Known rows, with every way that one mark hangs from another
kiraz[teme[benok]]: [ 13  15   7   1   8   3   9  -7   8  19  -2  -7  -1   0  19 -10   7  -5
   3 -20 -13  11   2   1  14 -21 -14  24  -5 -12 -17  14  -5  -6   1 -10
  -8  -7   8 -23   3]
mipa[teme[famidim]]: [ 14  24 -21 -16   3  12 -11   5  -2  16   2   5   6   4  -6 -11  -1   3
  -2 -17  20   8   7 -15  -8  -9  14   3  -6  13  -1  -1  -6  -1  -7  -3
 -11  -1   9 -24   9]
famidim[benok]: [ -7 -11  -4   8   0   8  16  -4   7   6  -8   6  -5   4  -3  -4   5  -2
  -4 -15  -3  10   6   4  11   5 -10  13   0  -7   4  15   6  -4  -1   8
  -2  -7  -7  -6  -8]
turizef[benok[famidim kiraz] pobil]: [  3  -6  17  -1   1  15  10 -22   1  -4  -7 -21 -15  -2  11  -2 -16   3
 -24  -7  -5   9  10 -11  12  12 -13   7   0   8  -5   1  -7   1  25   0
  27 -15 -22  23  -9]
kiraz[benok[bika famidim]]: [-13  -8  17 -15  -3   3  10  17   4 -15  -9  -6 -13  -9  18   4  -6  18
  -1 -22 -12  21  20 -22  -7  -1  -1  11   4  -5  -8  15 -11  13  10   4
  21  -9   2   3 -10]
famidim[benok[mipa teme turizef]]: [-16   8 -10  18   4  20  11 -17  -8  17 -21  -9  -5  24  17 -14 -11  -7
 -10 -23  -7  17   1   9  25   1  10  28   2  -5  -6  11 -15  -2  21  29
   4 -23  -4   9 -16]
famidim[benok[kiraz mipa[teme] turizef]]: [ -1  19 -15   8   2  42   4 -30 -10  41 -14 -10 -13   1  -6 -44 -16  -8
  -2 -24   0  20 -11  -6  26   8   2  29   5   8   6   5 -16   2  11   9
  -3 -16   1   3  -9]
bika[benok[kiraz mipa teme turizef[pobil]]]: [ 14  -2   4  14  21  21   4 -43 -16  17 -15 -36 -12   8   9 -21 -30 -10
 -18   0 -12  11  -1   3  38   4  13  20   1  21  -4 -16 -15  -8  39  20
  20 -21 -13  16 -18]
bika[benok[kiraz]]: [ 14 -13   7   8   6  16   2 -16 -14  20  -2 -15 -12 -13 -14 -11  -4  -9
   0   6   2   8  -5   9  14   3 -12  -8  -1  14   3 -15   2   0   9   1
  12 -10 -10  -3 -13]
teme[benok[bika kiraz mipa turizef] famidim]: [ 22  31  -5  17  18  35   4  -9 -28  19  -6 -10 -30  -4   2 -36 -12  10
  -3 -30   4  38 -13 -15  10 -19  -5  31  -6  -1   8  -4 -25   3   8  21
  12  -1  23  -1 -26]
teme[bika kiraz]: [ -7  -6   1   0  15 -10   8  -7   3 -12   4  -9  -9 -12   0  -7  -4  -4
  -8   9  20  15 -21  18   2  -6 -18   8  11  -9  11 -15   4  -8  -3 -16
   4  -6   8  -5  -1]
mipa[benok[kiraz teme turizef]]: [  3  -1  14   5  17  19 -10 -17 -26  24 -24 -31 -20   8  11 -29 -19  -1
   3  -5   9  24  -5  13  23  -4  -8 -12   0  -2 -16 -27 -15   7  35  28
  13   1  -4  24  -5]
mipa[teme[bika famidim]]: [ 13  28 -21 -25  26   1   2   5   0  -3  11  16 -10   2   3  -8   4   5
 -17 -17  37  22 -14 -13   1 -12  10  -1   4   5   5  -4 -11  -6 -12  -7
 -17 -10  16 -23   8]
famidim[benok[bika teme[mipa] turizef]]: [-18  -7  10   3  13  25   5   2   8  -1 -23 -18 -14  36  16  -7 -16  -7
  -5 -27  -4   9   9   9  28  -3   7  24  14   6   2 -15 -20  26   7  20
   9 -19  -4  12 -17]
benok[kiraz]: [  8   0   0  -1   7  12  -7  -8 -11  13  -4 -16 -16 -13  -6 -12  -5  -5
   0   9   2   6 -13   6   4   4 -15  -6   7   3   3  -7  -6  -4  10   2
  11   0  -6   9  -4]
bika[benok[turizef] teme[kiraz]]: [ -9 -14  11   9 -16  17 -13 -16 -14  17 -12 -25  21   5   3 -39 -34 -17
   5   4   1   0   6   1  12 -21  -1  11  -7  27   2 -31  15  15  20  11
   5   2  20  -6  -8]
pobil[turizef[benok[famidim mipa]]]: [-14  10  -7  14 -18  14  23  -1  -2   7   5  -8  -3  15  12  20   7  -5
 -23 -13   5  18   8   0  15  -6  -1   1 -11  -5   1  20   2  21   5  -5
   9 -30 -12  23   0]
mipa[teme[bika[benok[kiraz]] famidim]]: [ 27  17 -15 -15  33  18   4 -12 -15  19   9  -1 -20 -11 -10 -18  -1  -4
 -17 -13  37  28 -18  -4  15 -10  -4  -9   3  19   5 -18  -7  -7  -3  -7
  -6 -17   5 -29  -7]
pobil[turizef[benok]]: [ -1 -19   1   9 -10   7  13   8   9  11   7   4  -2  16  -4  20   9 -13
 -11 -13   1   0   3   1  16  -5  -6 -18 -13   0   6  -1  19  30  -1   0
  -8  -7  -1  10   4]
turizef[pobil]: [  9  -7   3  -1   9  -8   6 -12  12 -15  -2  -2  -3   1   0  -3 -10   4
 -12   3 -11  -2  11 -12  10   6   4  13   0   5   5   0   3  -9   8  -3
   4   2  -6   4   6]
turizef[benok[famidim kiraz mipa teme] pobil]: [ -4   9   6   0   3  15  16 -33 -12   6 -16 -42 -20   9  22   9 -13  -3
 -34 -10  -2  15   8  -5  23  14  -1  22   4   9 -14   9 -28 -10  34  14
  37 -43 -28  27  -8]
bika[benok[turizef] teme[kiraz mipa]]: [ -9 -11  13  18 -15  32 -10 -12 -12   9 -13 -38  15  19   1 -37 -31 -26
   3  15   6  -9   0   8  17 -23  -5  -1  -4  35   5 -38  11  28   7   1
  13  -8  21   1   0]
bika[benok[kiraz[teme]]]: [ 18   9  18  -6  12  10   1 -24  -5  36  -4 -24   2  -9   2 -15  -2 -18
  -5   1 -10   9   0  14  20  -9 -12   5  -4   8  -9 -19  -6  -5  12  -5
  -1 -10  -3 -17 -13]
pobil[turizef[benok[bika teme]]]: [-10 -21   8 -13   0  -4   5  13   7   9  -6  -7 -10  24   7  35   1 -10
 -17 -31   1   8  12   0  24  -9   8   2  -1   4   2 -12  -4  36   6  17
  -2 -21  -7  10  -4]
turizef[benok[famidim kiraz]]: [ -6   1  14   2  -6  24   6  -9 -13  12  -4 -20 -11  -3  10   0  -5  -2
 -11 -11   6  12   0   3   4   6 -19  -5   3   3  -8  -1 -11   8  16   3
  22 -19 -15  19 -13]
famidim[benok[turizef]]: [ -9  -9   2  16   1  22   9  -6   6   7 -10   7  -2  13   7 -22 -11   0
   1 -21  -8  10   5   3  14   0  -3  12  -2  -7   4   3   7   7  12  13
  -4   6   3   5 -17]
bika[benok[turizef]]: [  4  -9  12  18   4  17   2 -11  -8   8   1   2   8   9   3 -14 -18  -1
   3  -7  -5   1   5   5  14  -7   9  -1  -9  10  -4 -19  13  15  10   5
  -1   4   7  -3 -20]
bika[benok]: [  7 -13   6  10  -1   4  10  -9  -4   8   3   1   4   1  -6   4   0  -4
   0  -2   0   1   9   5  10  -3   3  -3 -10  10  -2  -8  10   3  -1  -1
   1 -10  -4 -15 -11]
teme[mipa[benok]]: [  3   3  14  16   3  13  12  -2  -7  -1  -8 -13 -14  16  -4   0   8  -1
  -1   6  10  10   4   7  15   0 -12 -22 -13  -2  -5 -16  -4  13 -14  -3
   7 -10   0   8  14]
teme[benok bika mipa]: [  5   4  -2  16  26  14  24   3   4 -21   9  -2 -33   9  12  -2  12   0
  -9  -8  20  14 -30   4  24 -13 -24  -1  12  -5   4   6  -7   6 -19 -20
   7 -21   9  -1   8]

Rows
[ -4  19   9   3   4   9   5 -10 -11   1  -2   4  -3   8   8 -11 -15   7
  -7 -18 -12  12   0 -13   9  -1  23  29  -2   0   7 -11 -21  12   1  15
   1  -3  17  12 -22]
benok[bika mipa turizef]
[ -8  12  17 -17  -3   3   8   6  12   6  -9 -18   6  -4  33  -7   2   3
  -4 -12 -16  13  17  -7  -6 -12 -10   5  -2 -10 -24  23  -8  -1  22  -7
   8  -6   6  -9   2]
kiraz[benok[famidim] teme]
[-24  18  14 -13 -13  17   0   5 -16  -7 -17 -14  -1   2  33 -28 -25  12
 -12 -26 -13  27  12 -41   3 -14  18  24   0  14  -4  14 -25  20  28  30
  19 -12  31  19 -10]
kiraz[benok[bika[teme] famidim mipa turizef]]
[ 22  13  31  -2  26   8   0 -38   0  18 -16 -25  -8   0  15 -43 -25   0
 -10  -3 -18  23  10  -5  27  -6 -10   9 -13  -5 -12 -28 -12  -5  32   5
   0  16   4  14  -1]
mipa[benok[kiraz[teme] turizef[pobil]]]
[ -7  19   3  13   7  33   2 -29 -30  23 -16 -44  -9   6  27 -21 -27  -5
  -9  -2   4  22  -1  15  26  -6   4  15  10  10 -16  -7 -20  -2  39  15
  27 -33 -20  22 -24]
bika[benok[famidim kiraz mipa teme turizef]]
[ 26  28 -17  -1  38  35  -3  -8 -13  18   3   1 -32  -4   9 -47 -14   5
  -4 -32  33  37 -35 -12  17 -25 -14   7  10   3   2  -6 -11   1   9  -3
  -5   0  22 -12  -2]
mipa[teme[benok[kiraz turizef] bika famidim]]
[ 10  25 -16   4  -1  34  -1   1 -12  22  -4   6  -1   8   3 -30  -8   7
  -2 -27   3  18   0 -31  -8  -9  24   1 -18  12  -9  17 -12  11  10  15
  -2  -1  34 -17   4]
kiraz[benok[mipa[teme[famidim]] turizef]]
[ -4   2  15  -6  -2  11  -1 -21  -3 -14 -13 -20  14  12  31 -32 -43   3
 -18  -4  -9   7  25 -27  23 -16  12  20  -3  28  -5 -10   6   4  36  10
  11  -7   1  16  -7]
bika[benok[famidim turizef[pobil]] teme]
[-19  14   5  -5   4  13 -10  -1  -5  -4 -17 -26   5  18  40 -12 -27   4
   0 -10   3   7   9  10   6 -13   9  11  14  -1 -21  -2 -13   6  34  10
  13  -9 -12  24 -10]
benok[famidim teme turizef]
[ 21  -6   0  -5  19  14   0 -14  -5  10 -12 -24 -17  13   5   4  -6  -5
 -29 -15   7   9   7  -9  11   3  -4  -5  -7  16  -6 -11 -13  -6  29  28
  18 -14  -9   5  -5]
turizef[benok[kiraz teme[famidim]] pobil]
[ 13  -4   9   4  19  17  -8 -24   1  -1  -9 -18 -13  -2   4 -34 -33   2
  -8   5 -12   2  -6  -9  14   4  -4   8   6   8   8 -18  -1   0  30   6
  11  18  -4  24  -6]
benok[kiraz turizef[pobil]]
[ -3  23  26  -6   0  30   8 -13   1  19  -7 -41  -4  17  24  -1   1 -18
 -18  -4   1   4   2  15  12  -5 -23  -3   6   5 -15 -11 -23  17   7 -14
  21 -28  -9  12  -3]
turizef[benok[famidim kiraz[teme[mipa]]]]
[  5   3  -5  -5  10   8  14  10   4   0  -8  12 -12   5  -7  -2   6  10
 -14 -33   4  25  20  -9   0  -4   0  23  -6  -6  15   4  -7   1  -9  21
  -1  -3   6 -18 -24]
teme[famidim[benok[bika]]]
[-23 -13   6 -11 -26   8  -7   8  -4  -3 -21 -37   6 -12  16 -28 -18  -4
   1   4   1  13  13 -16 -10 -16 -20   6   3  13  -9  15   4   7  30   6
  27  -9  15   1  11]
bika[teme[kiraz[benok[famidim]]]]
[  2  19 -11   4   9  52 -12   1 -14  17 -21 -28 -12  21   3 -54 -15 -15
 -13  -4  20  14 -10  -9  15 -17 -16  -9   4  23  14 -14  -9  13  20  29
  15  -1  21  13  -6]
bika[teme[famidim[benok[kiraz turizef]] mipa]]
[ -4  20   2   1  -1  36 -14  -9 -22  12 -18 -34 -13  -5  34 -55 -32   1
   2 -13   6  23 -12 -15  17 -27 -23  17  14  11  -8   7 -11   7  38  13
  21  -4   7  24  -4]
bika[teme[benok[famidim kiraz turizef]]]
[-25   3  12 -10  -6   9  -6   6   4 -11 -22 -55  -8  14  18   2 -19  -4
  -2   4  10   7  17  23   1 -11  -9  30  24   5  -5 -22 -22  12   4  -9
  31 -33 -19  12  -3]
benok[bika famidim teme[kiraz mipa]]
[ -3  17  -3  -5   6  34   6 -26 -10  35 -15  -5 -20   0  -9 -36 -22  -2
  -6 -39  -7  29  -4 -15  28   6  11  47  10   9  13  -5 -27  11   3  13
  -3 -19   4   0 -21]
famidim[benok[bika kiraz mipa[teme] turizef]]
[-17  33  10  -1  -2  12   8  -8 -11  -8  -6 -10  -1   9  23 -12 -23  15
  -7 -18  -8  21  10 -10   4  -6  19  37   4  -4   0  -1 -25  10  10   6
  12 -13   5  22 -26]
benok[bika famidim mipa turizef]
[-10   8   4   6 -24  13  18 -36   8   9  -7 -24   7   5   3  -2 -21  -3
 -21 -15  -3   9  21 -14  12   9   5  45  -9  14  -7   8  -9   0   5 -18
  16 -40 -11  -5   7]
turizef[benok[famidim mipa[teme[kiraz]]] pobil]
[ 29  18  15  -4  20  26   8 -16  10  15  -3 -30  -9  21   6  -7   3 -16
 -33  -4  -1   1   6  -4  12  -2 -15  -6 -12  17   0 -20 -17   4   6  -1
  12 -10   5  -5   1]
turizef[benok[kiraz[teme[famidim mipa]]] pobil]
[-25 -10  13   4 -12  27  -5  -3   4   2 -26 -30   1  20   0 -39 -32 -17
  -4 -12  -2   6   8  -2  19 -16  -9  32   9  20  19 -26  -5  29   2  13
  11  -8  21   5  -9]
famidim[benok[bika[teme[kiraz mipa]] turizef]]
[ -4 -29  14   2 -10  11 -12  -9   7  -7 -21 -28   6  -4   9 -46 -40  -5
  -4   2 -19   0  11 -29   5 -11  -4  11  -8  23   2  -5  12  12  40  17
  16  18  33   6  11]
bika[teme[kiraz[benok[turizef[pobil]]]]]
[ -1  20  15 -27   5  12  -1 -14 -16  20 -16 -22 -24 -14   2 -19 -17  15
   1 -23  11  40  17 -13  14  -1  -4  18   4   2 -10 -16 -29   9   4  -2
  10 -18 -16   7  -4]
mipa[benok[bika famidim kiraz] teme]
[  2   2  -2  -1  14  23 -12  -4  -9  10 -15 -47 -21  12   5  -6  -4 -18
  -4  14  11  -4 -15  21  15   2 -13 -12  22  14  -3 -17 -22   4  12   4
  23 -22 -16  18   7]
benok[kiraz teme[mipa]]
[ -3  37  18  -4  -4  18  16 -26 -13  32  -5 -30   0   3  23  -2   5 -12
 -24 -14  -6  20   2   5  10  -2 -11  18  -6  -3 -17   7 -31  -2  16  -1
  16 -34  -4   8 -15]
turizef[benok[famidim kiraz[teme] mipa]]
[-26  -8  25 -17 -28   4  -1  -2  -7  -1 -16 -27   9   4  11  -4 -21  -4
 -14 -22   3  13  21 -14   0 -12  -6  29  -1  17   0 -15 -11  22   9  12
  21 -25  10   3 -12]
turizef[benok[bika[teme[kiraz]] famidim]]
[ 11  22  -4  24  33  27  18 -23 -22   7   3  -7 -38 -11  13 -35  -7   2
 -10 -14  12  36 -47   1  27 -11 -18  16  12 -10   5   5 -19  -6  12   2
  10 -13  17  16 -13]
teme[benok[kiraz mipa turizef] bika]
[ -4   2 -14  15  20  19  22   3  10 -13  -5 -13 -20  10  -6 -15   9  -9
 -19   1  34  23 -15  23   7  -8 -32   1   6  -8  20  -9   2  -5 -17 -11
  11 -17   9 -16  -5]
teme[bika famidim[benok] kiraz mipa]
[  3   1   8   2   1  20   5 -14 -16  12  -4 -28  -9 -14   6 -11 -12   0
  -3   4   7  16   4  10  11  -1 -16   0   6   9  -7  -5  -1  -4  15  -6
  22 -19 -24   7 -19]
bika[benok[famidim kiraz]]
[ 19  29 -24  26   5  18  16  -2 -15  10   0   3 -14   2   1 -10  15   7
  -5 -18  10  25  -5 -11   2 -17  -5  18 -16  -7  -2  26  -9 -12  -6   8
   6 -14  14 -18  -3]
teme[benok[mipa] famidim]
[  6  -6  16 -15  27   6 -14 -20   0  -1 -18 -32 -19   5  14 -22 -40   4
 -12 -11 -15  10   3  -9  25   1  10  28  18  14   4 -29 -24   5  37  23
  15   3  -9  25 -16]
benok[bika kiraz teme turizef[pobil]]
[  6  25  -7   9  18  33  11 -11 -18  20 -15  -5 -23   2  -5 -34  -9   4
 -15 -28   0  38  -2  -7  10  -3   1  28  -4  -2  21  -7 -22   1   9  32
  10  -4  12   4 -36]
teme[famidim[benok[bika kiraz mipa turizef]]]
[ -1  15  25  -4  19  35   4 -13  10  24 -15 -27 -14  16  10 -35 -15 -15
  -8 -19 -15  13   1  12  26  -7 -13  27  13   3   8 -25 -25  20   5   3
   1  -6   6   5 -22]
famidim[benok[bika kiraz[teme[mipa]] turizef]]
[ 12  17 -14  -3  19  28 -14   6 -13  12 -14 -43 -20  16   3 -10   1 -13
  -9  12  25   6 -12  16   3  -8 -11 -19  13  15  -1 -18 -22  -1  10  13
  23 -15  -7   6   5]
benok[kiraz teme[famidim mipa]]
[  9   2   3   7  23  26  13  -1  19 -20 -13  -1 -15  28   3 -21 -19   8
 -21 -25  -8  14  22 -17  18  -4   7  25  -5   7  19 -14  -7  16  -1  14
   7   2   9   3 -19]
teme[famidim[benok[bika turizef[pobil]]] mipa]
[-12  -2   1   0 -17  15 -14   1  -5   0 -14 -39   7  11  -4 -23 -13 -23
  -1  23  11 -10  -4   5   3 -15 -14   3   7  24   9 -20  -3  12  -1  -4
  17 -12  16   3  19]
bika[teme[kiraz mipa]]
[ 12  40 -29  -6   0  14   0  -6 -11  22   2   3   3   6  -7  -9   4   3
 -10 -16  17  14   1 -18  -4  -5  23  15 -10  12   1   9 -17  -8 -13   1
  -9 -16  12 -23   7]
benok[mipa[teme[famidim]]]
[-13 -13  26   2   4   1  -6 -12 -13  10 -28 -29  -8  10   7 -18 -28   3
   7 -16   2  26  18  13  14 -11   0  22  -6  -5  -9 -42 -11  16  17  22
  10   0   5   6 -13]
mipa[benok[bika teme[kiraz] turizef]]
[ 11  13  -9  -2  31  -6  30 -16  -4 -16   3  -1 -18  25  18  21   9   3
 -53 -22  21  25  -7 -15  22   3  14   8 -11   5  -1   5 -24 -15  11  22
  10 -36   7  -2  -5]
turizef[benok[mipa teme[bika famidim]] pobil]
